What can hang from each mark:
Q_138: Q_695
Q_464: Q_453 Q_695 Q_967
Q_723: Q_922
Q_668: Q_723
Q_922: Q_695 Q_723
Q_695: Q_138 Q_464 Q_922
Q_453: Q_464
Q_967: Q_464

Each row was made from one small tree. Brackets hold a mark, then the marks that hang from it, in the order of their numbers. Every link used is in the known rows. Write each row's tree.
Known rows:
(Q_967 (Q_464 Q_453 (Q_695 Q_922))): [-.09,.07,.05,-.01,-.15,.07,.31,.33,.01,.05,-.11,.01,.21,-.32,-.13,-.11,.17,.28]
(Q_967 (Q_464 Q_453 (Q_695 Q_138 Q_922))): [-.13,.17,.08,-.02,-.16,.05,.28,.45,.02,.05,-.15,-.03,.23,-.32,-.15,.07,.21,.31]
(Q_668 (Q_723 (Q_922 Q_695))): [.40,.00,.12,-.18,-.05,-.02,.10,-.02,-.06,.13,.06,-.08,.18,.46,.04,.06,.19,-.05]
(Q_668 Q_723): [.26,.05,.02,-.17,.01,.04,.10,-.08,-.01,.13,.05,-.08,.25,.31,-.06,.04,-.05,.06]
(Q_138 (Q_695 (Q_464 Q_967) (Q_922 Q_723))): [.08,.03,.28,-.14,.12,.12,.17,.33,.05,.04,.04,.01,.23,.14,.00,.10,.13,.08]
(Q_668 (Q_723 (Q_922 (Q_695 Q_138)))): [.37,.08,.14,-.18,-.06,-.04,.08,.07,-.05,.13,.03,-.11,.19,.47,.03,.21,.22,-.03]
(Q_723 (Q_922 (Q_695 Q_138 (Q_464 Q_967)))): [.11,.05,.29,-.10,-.08,-.11,.00,.19,.00,.08,-.02,-.06,.03,.34,-.03,.25,.33,.05]
(Q_464 Q_695 Q_967): [-.17,-.01,.04,-.03,-.04,.03,.21,.05,.08,.11,.00,-.09,.09,-.13,-.02,-.04,-.04,.36]
(Q_453 (Q_464 (Q_695 Q_138) Q_967)): [.00,.04,.09,-.02,-.05,.00,.12,.01,.12,.07,-.23,-.08,.17,-.34,-.15,.22,-.08,.33]
(Q_138 (Q_695 Q_464 (Q_922 Q_723))): [.23,.03,.25,-.17,.14,.12,.08,.32,.02,.02,.02,.04,.28,.09,.01,.13,.11,.02]
(Q_695 Q_464 (Q_922 Q_723)): [.20,.10,.23,-.19,.09,.02,.06,.35,.04,.00,-.06,.00,.25,.31,-.17,.17,.18,.12]
(Q_922 (Q_695 Q_138 (Q_464 Q_453 Q_967)) Q_723): [.19,.08,.34,-.34,-.03,-.04,.31,.20,.07,.06,-.02,-.04,.19,.24,-.15,.34,.03,-.01]
(Q_922 (Q_695 Q_138 Q_464) Q_723): [.44,.06,.34,-.35,.05,-.04,.05,.17,.01,.04,-.05,.01,.27,.23,-.13,.40,.00,-.06]
(Q_668 (Q_723 (Q_922 (Q_695 Q_138 (Q_464 Q_453 Q_967))))): [.16,.13,.19,-.18,-.12,-.06,.26,.09,.02,.15,.07,-.13,.15,.56,-.07,.14,.23,.04]
(Q_723 Q_922): [.13,-.04,.08,-.04,-.02,-.05,.00,.06,-.04,.05,-.09,-.09,-.02,.25,.07,.06,.28,.07]
(Q_967 (Q_464 (Q_695 Q_138 Q_922))): [.01,.14,.12,-.01,-.09,.05,.04,.42,-.01,.04,-.17,.00,.26,-.27,-.15,.12,.20,.31]
(Q_922 (Q_695 (Q_464 Q_967)) Q_723): [.36,-.06,.34,-.33,.04,-.01,.17,.03,.02,.06,.03,.02,.19,.27,-.13,.14,-.03,-.04]
(Q_695 Q_138 (Q_464 Q_453 Q_967) (Q_922 Q_723)): [-.18,.28,.28,-.17,-.02,-.01,.35,.58,.14,.01,-.09,-.12,.18,.33,-.22,.37,.25,.23]
(Q_723 (Q_922 (Q_695 Q_138 (Q_464 Q_453 Q_967)))): [.01,.07,.26,-.11,-.12,-.10,.15,.20,.02,.08,-.01,-.08,.01,.31,-.03,.22,.33,.05]

Write each row's tree:
[-.14,.22,.16,-.12,-.05,-.05,.14,.19,.10,.07,-.05,-.07,.15,.12,-.22,.28,.01,.19]
(Q_695 Q_138 (Q_464 Q_453))
[-.03,.05,.25,-.16,.06,.12,.35,.36,.08,.04,.05,-.01,.20,.10,-.01,.07,.13,.08]
(Q_138 (Q_695 (Q_464 Q_453 Q_967) (Q_922 Q_723)))
[.13,.12,.14,-.08,-.04,.05,.10,.42,-.01,.01,-.21,-.01,.27,-.19,-.15,.15,.20,.28]
(Q_967 (Q_464 (Q_695 Q_138 (Q_922 Q_723))))
[.45,.01,.27,-.35,.04,.00,.09,.18,-.02,.04,-.08,-.03,.24,.09,.01,.42,.03,-.11]
(Q_922 (Q_695 Q_138) Q_723)
[-.26,.07,.06,-.13,-.09,.06,.60,.38,.13,.06,-.02,-.13,.12,-.10,.00,-.01,.13,.35]
(Q_464 Q_453 (Q_695 (Q_922 Q_723)) Q_967)
[-.05,.10,.11,.00,-.05,.02,.13,.24,.13,.06,-.22,-.07,.20,-.33,-.14,.26,.06,.35]
(Q_453 (Q_464 (Q_695 Q_138 Q_922) Q_967))
[-.47,.21,.06,-.03,-.15,.04,.48,.51,.16,.09,-.03,-.16,.13,-.19,-.02,.18,.19,.43]
(Q_464 Q_453 (Q_695 Q_138 Q_922) Q_967)
[-.06,.05,.25,-.04,.07,.12,.09,.33,.06,.07,.09,.02,.21,.04,.00,.07,.12,.12]
(Q_138 (Q_695 (Q_464 Q_967) Q_922))
[-.36,.02,-.01,-.05,-.13,.03,.51,.08,.13,.12,.03,-.13,.05,-.20,-.02,-.10,-.04,.36]
(Q_464 Q_453 Q_695 Q_967)
[.08,.16,.09,-.14,.02,.04,.14,.47,.06,.03,-.14,-.08,.27,-.10,.00,.32,.16,.30]
(Q_464 (Q_695 Q_138 (Q_922 Q_723)))
[.01,.00,.09,.00,-.05,.04,.16,.13,.12,.06,-.17,-.04,.19,-.33,-.12,.08,.01,.32]
(Q_453 (Q_464 (Q_695 Q_922) Q_967))
[.23,-.03,.17,-.17,.13,.16,.13,.34,-.01,.02,-.01,.01,.26,-.04,.15,.16,.13,-.02]
(Q_138 (Q_695 (Q_922 Q_723)))
[-.07,.18,.06,-.05,-.03,.03,.06,.46,.07,.06,-.08,-.08,.25,-.20,.01,.28,.16,.34]
(Q_464 (Q_695 Q_138 Q_922))
[-.08,.04,.10,-.10,.00,.06,.30,.35,.09,.06,-.05,-.09,.16,-.03,.00,.05,.14,.35]
(Q_464 (Q_695 (Q_922 Q_723)) Q_967)
[.05,.13,.19,-.21,.02,.02,.30,.38,.08,.00,-.05,-.03,.21,.25,-.17,.11,.17,.12]
(Q_695 (Q_464 Q_453) (Q_922 Q_723))
[-.01,-.02,.22,-.06,.07,.09,.08,.04,.05,.10,.09,.01,.16,.04,-.03,.01,-.05,.09]
(Q_138 (Q_695 (Q_464 Q_967)))
[.11,.05,.22,-.18,.08,.12,.27,.34,.05,.03,.03,.02,.26,.05,.01,.09,.11,.02]
(Q_138 (Q_695 (Q_464 Q_453) (Q_922 Q_723)))
[-.05,.11,.29,-.18,-.11,-.04,.20,.19,.08,.11,.07,-.02,.16,.08,-.14,.28,.02,.06]
(Q_922 (Q_695 Q_138 (Q_464 Q_453 Q_967)))
[.33,.08,.31,-.36,-.01,-.04,.24,.19,.04,.04,-.04,-.01,.25,.19,-.13,.36,.01,-.06]
(Q_922 (Q_695 Q_138 (Q_464 Q_453)) Q_723)
[-.09,.11,.06,-.04,-.15,.03,.27,.21,.01,.06,-.16,-.03,.19,-.33,-.17,.03,.07,.29]
(Q_967 (Q_464 Q_453 (Q_695 Q_138)))
[.08,.08,.14,-.08,-.02,.02,.20,.24,.13,.03,-.27,-.08,.22,-.24,-.14,.29,.06,.32]
(Q_453 (Q_464 (Q_695 Q_138 (Q_922 Q_723)) Q_967))
[-.31,.16,.19,-.05,-.07,.02,.30,.39,.12,.06,.05,-.05,.12,.19,-.19,.03,.19,.24]
(Q_695 (Q_464 Q_453 Q_967) Q_922)
